Each row comes from the steps of one path. Every step used is in the known rows, and no mark comes twice. Write the path behind each row, first mark first.
Known rows
K/G: [ 0.48  1.13  0.01  2.46  1.45 -1.23 -3.04  3.49 -1.49 -1.29  0.75  0.50
  0.86  2.69 -1.60  0.88 -0.17  2.76  0.09 -1.67 -1.97 -3.30  0.02]
M/V/T/Q/G: [-0.71 -0.28 -1.63  2.19 -1.47 -0.24  1.77 -0.74 -3.97  0.43  2.41 -1.52
 -0.60  3.23 -1.96 -0.46 -4.70  2.07  2.37 -2.10  0.94 -1.26 -0.42]
D/L/T/V/G/Q: [ 3.19  1.31  1.44  2.25 -2.83  0.49  2.09  0.89 -3.00 -5.50  1.58 -0.37
 -0.29  2.22 -1.75 -1.53 -3.73  1.73 -0.29  0.00 -0.33 -0.60  4.50]
K/G/Q/M: [ 0.70  2.33  0.05  2.88  3.12  0.31 -2.51  2.74 -3.28 -1.29  1.91  1.49
  1.96  4.30 -5.42 -0.37 -1.05  4.31 -2.25 -3.61 -1.41 -0.22  2.26]
L/T: [ 0.72  2.38  0.45  2.80  0.27 -1.40 -1.07  1.02 -3.14 -0.47  0.25  0.84
  0.05  3.31  0.36  1.14 -1.11 -1.87  1.62 -1.60 -0.22 -0.73  1.89]
W/L/T: [ 2.29  2.15  0.10  2.35  0.71 -1.27 -1.50  1.37 -3.76 -0.74 -0.58 -1.19
  0.38  4.21 -0.11  2.16 -1.41 -2.99 -1.23 -0.88  1.01  0.12  0.96]
V/L/T/Q/G: [ 1.96  0.69  1.12  1.90 -0.27 -0.85  0.52  0.03 -2.22 -2.18  1.70 -0.80
  0.65  4.79 -1.73  0.08 -4.10 -1.26  1.05 -1.83  0.01 -0.40  1.95]
Q/M/V/G: [-0.90  1.57  2.12  0.28 -2.40  1.17 -2.19 -1.51 -7.29 -2.14  3.94 -0.07
 -0.98  1.51 -4.14  1.80 -1.01  4.26  1.02 -2.30 -2.60 -0.40  1.76]
L/T/M: [ 0.52  2.50  0.48  1.87  1.26  0.65 -1.65 -0.92 -1.48 -0.60  1.01  1.76
  1.45  6.13 -1.26  1.62  0.15 -0.94  1.99 -2.61  1.40 -1.13  0.76]
G/Q/L/T: [ 1.26  3.14  0.14  2.81 -0.50 -0.64  0.67  1.12 -4.87  0.40 -0.14  1.03
  1.89  4.54 -1.15 -3.35 -3.84 -2.83 -2.57 -3.03  0.51  0.47  4.17]
W/L: [ 1.03  1.75 -0.35  1.28  1.22 -0.71 -2.52  1.59 -3.41 -2.67 -0.46 -1.39
  0.72  3.61 -0.97  1.48 -1.22 -0.74 -3.15 -0.51  1.20 -0.94 -0.44]
G/Q/M/V/L/T: [ 0.45  1.92  1.27  0.81  0.10  0.26 -0.45 -3.30 -7.22 -1.43  0.81 -0.12
 -0.55  5.27 -5.35 -1.74 -0.76  0.46 -2.49 -1.79 -2.07  3.83  3.26]
D/L/T/M/V/G/Q: [ 1.21  0.22  1.71  0.06 -1.34  2.51  1.73 -2.26 -4.47 -3.30  0.11 -0.48
 -0.20  6.19 -3.64 -2.43 -3.23  2.59 -0.01 -2.61 -0.54 -0.17  1.52]
M/V: [-1.25  1.52 -0.16  1.12 -0.66  0.16 -2.32 -1.25 -4.51 -1.25 -0.39 -0.26
 -0.21  2.11 -1.70 -0.24 -0.83  1.58 -0.31 -0.92 -0.67 -1.73 -0.36]
T/M: [-0.75  2.15  0.05  0.71  2.00  1.47 -3.06 -0.47 -1.16 -2.63  0.88  1.40
  2.22  5.55 -2.44  0.84  0.17  1.30  0.18 -2.28  1.45 -2.28 -0.85]
G/Q: [ 0.24  2.04 -0.82  1.57  1.43  0.10 -1.20  1.11 -2.76 -2.43 -0.89  0.81
  0.92  4.65 -1.47 -1.69 -2.42  1.16 -2.16 -2.16  0.56 -1.01  0.71]
Q/G: [ 0.31  1.79  0.00  2.77  0.92 -1.30 -1.76  2.09 -3.67 -2.09  0.87  1.22
  2.12  1.89 -0.68  0.12 -2.41  1.10  1.61 -2.24 -0.19 -2.55  1.34]
T/Q/L: [-0.14  2.35  0.50  1.21 -0.95  0.95 -0.45  0.71 -2.18 -0.50  1.29 -0.23
  1.81  3.47 -1.86 -1.72 -4.61 -1.42 -2.92 -2.58  2.15 -1.67  1.75]
G/Q/M/V: [-1.01  2.43 -0.02  1.34  1.06  1.72 -1.53 -2.06 -6.20 -1.24  0.60  0.73
  0.71  3.75 -5.01 -1.49 -1.61  3.24 -2.40 -2.66 -0.29  1.16  2.02]
Q/L: [-0.34  2.90  0.45  1.67 -0.73 -0.50 -1.60  1.64 -4.38 -0.84  0.68  0.69
  2.19  2.01 -1.15 -2.22 -2.20 -1.75 -2.29 -1.76 -0.09 -1.43  2.20]
L/D: [ 0.62  2.39  0.28  2.40 -0.97 -0.68 -1.12  1.32 -4.35 -1.84  0.68  2.42
  1.73  1.00 -1.38  0.47  0.42 -0.90  0.06 -1.43 -0.74 -2.41  1.61]

Which path is each row?
[-0.12  1.59  1.71  1.88 -0.41  1.28  1.36 -2.09 -4.35 -0.57  1.38 -0.72
  0.10  3.23 -4.57 -0.93 -3.78 -0.75 -0.69 -2.05  1.26  2.22  3.42] | D/L/T/Q/M/V
[ 0.29  2.15  1.31  0.77 -0.14  0.97 -1.01  0.87 -5.42 -3.13  3.35  0.94
  0.43  3.66 -3.91  0.30 -2.87  3.89 -0.77 -3.36 -1.36  0.46  2.82] | V/G/Q/M
[-0.71  0.86  0.93 -1.57  0.24  2.17 -2.86 -4.05 -3.50 -3.47  0.28 -0.53
  0.56  5.86 -4.58 -0.70  1.18  2.28 -2.14 -0.46 -0.97 -0.77 -1.74] | T/M/V/L
[ 0.96  1.60  1.40  0.91 -0.26 -1.78 -1.26 -0.09 -3.50 -2.38  0.27 -0.15
 -0.20  4.12 -0.90  0.07 -0.46 -2.22 -0.18  0.13 -2.16  0.78  1.62] | V/L/T
[-0.33  1.77  0.50  1.45  0.08  1.55 -1.69 -3.40 -3.40  0.02  0.32  0.69
  0.50  5.69 -2.50  1.06  0.38  0.48  1.73 -2.52  0.72 -1.04  0.18] | L/T/M/V
[ 0.34  2.93 -0.36  1.50 -0.02  0.20 -0.23  1.39 -4.39 -1.24 -0.46  0.81
  2.34  3.89 -2.02 -4.08 -3.70 -0.64 -4.25 -2.54  0.55 -0.73  2.64] | G/Q/L
[ 2.83  2.53  2.36  2.46 -2.18  0.91  1.43 -0.05 -4.84 -5.19  3.93  0.53
  0.82  1.90 -4.43 -1.04 -3.12  2.11 -0.64 -0.94 -0.62  1.46  6.46] | D/L/T/V/G/Q/M
[ 0.92  0.91  0.99  0.18 -1.55  2.89 -0.07 -2.92 -4.33 -1.42  1.25  0.18
 -0.82  6.98 -3.27  0.11 -2.15  3.64  1.41 -3.67 -0.50 -0.88  0.71] | L/T/M/V/G/Q
[ 1.64  3.15 -0.10  2.33 -1.47  0.17  0.78  1.11 -5.88 -0.97  0.13  2.41
  3.55  2.15 -2.93 -3.89 -2.44 -1.79 -4.09 -3.02 -0.16 -1.03  4.03] | G/Q/L/D
[-1.79  0.57 -1.39  1.37 -1.58 -1.46  0.12 -0.81 -5.32  0.17  1.01 -1.08
 -1.64  2.28 -1.03 -0.45 -0.82  0.94  1.21 -0.17 -1.01 -0.53 -0.85] | M/V/T
[ 2.01  1.70  0.08  1.28 -2.49  1.65 -0.84  0.33 -2.66 -5.45  2.53  0.04
 -0.12  2.29 -2.41 -0.02 -2.61  4.83 -0.76 -0.59 -0.18 -2.56  2.25] | T/V/G/Q
[ 1.08  2.66  0.84  2.16 -2.76  0.90  0.85  0.53 -3.65 -0.26  1.98  1.25
  2.89  1.76 -2.69 -1.68 -3.14 -2.44 -2.67 -3.08  1.36 -2.06  3.17] | T/Q/L/D
[ 0.39  2.89  0.25  1.60 -0.49  2.61  0.20 -3.26 -4.95  0.98 -0.14  0.76
  1.83  6.88 -3.94 -3.38 -2.42 -0.17 -2.48 -4.21  1.35  0.32  2.53] | G/Q/L/T/M/V
[ 1.07  1.33 -0.75  2.46  2.34 -0.23 -1.86  3.30 -1.57 -1.73 -0.21  0.64
  1.07  4.42 -2.77 -1.27 -1.60  3.59 -2.24 -2.66 -1.42 -2.42  0.27] | K/G/Q
[ 0.55  0.56  3.11  0.64 -2.77  1.82  1.98 -1.62 -5.35 -1.91  3.47 -1.52
 -1.19  2.73 -4.50  0.36 -4.48  1.24  0.88 -2.29 -0.64  1.38  3.76] | D/L/T/Q/M/V/G
[ 0.86  3.23  1.09  2.91 -1.21 -1.51 -0.44  1.19 -4.98  0.95  0.78  0.96
  1.60  2.66 -0.33 -1.36 -2.27 -3.85 -0.56 -2.40 -0.07 -0.41  3.73] | Q/L/T
[-0.77  1.84 -0.91  1.42 -1.84 -0.71  1.95  1.09 -3.04  0.85  2.76 -1.02
  0.78  3.66 -1.28 -2.30 -4.48 -2.06 -1.20 -1.72  1.80 -0.43  1.13] | V/T/Q/L
[ 0.88  2.08  2.03  0.79  0.36  0.43 -0.58 -1.49 -3.07 -1.71  3.22 -0.28
  0.00  5.50 -4.34  1.16 -1.98 -1.49 -0.88 -1.48 -0.03  2.68  2.86] | V/L/T/Q/M
[ 2.04  2.79  0.84  2.13  1.54  0.94 -0.89 -0.24 -3.11 -0.01  2.32 -1.36
  0.87  5.29 -3.58  3.02 -2.90 -2.11 -1.76 -2.52  2.91  2.14  2.54] | W/L/T/Q/M
[-1.21  1.72  0.51  0.92  0.08  2.56 -1.48 -2.67 -3.80 -0.53  2.29 -0.44
 -0.09  3.45 -5.06  0.74 -2.40  2.43 -1.03 -2.47  1.23  0.06  1.17] | T/Q/M/V
[ 1.87  2.57  1.66  0.53 -1.66  2.17  0.67 -0.36 -4.29 -1.02  2.35  1.23
  1.94  6.74 -2.70 -1.75 -3.62  0.34 -0.58 -4.50  0.14 -0.55  3.16] | V/G/Q/L/T/M
[ 1.83  2.87  0.93  1.48 -1.68  2.07 -1.41 -0.48 -4.16 -5.20  4.74  0.93
  0.42  2.10 -4.95  0.57 -1.94  5.32 -0.79 -1.45 -0.51 -0.42  4.18] | T/V/G/Q/M
[-0.76  0.39  1.21  0.02 -3.18  0.71 -1.52 -0.87 -5.59 -2.47  1.63 -0.94
 -1.62  1.60 -1.49  0.98 -1.62  3.71  1.14 -1.30 -2.35 -2.64 -0.02] | M/V/G
[ 0.23  1.21  1.30 -0.68 -1.49  1.89 -1.71 -4.02 -5.06 -3.25  0.86  0.95
  1.55  4.20 -5.47 -0.31  2.66  1.04 -1.74 -0.72 -1.83 -1.28 -0.33] | T/M/V/L/D
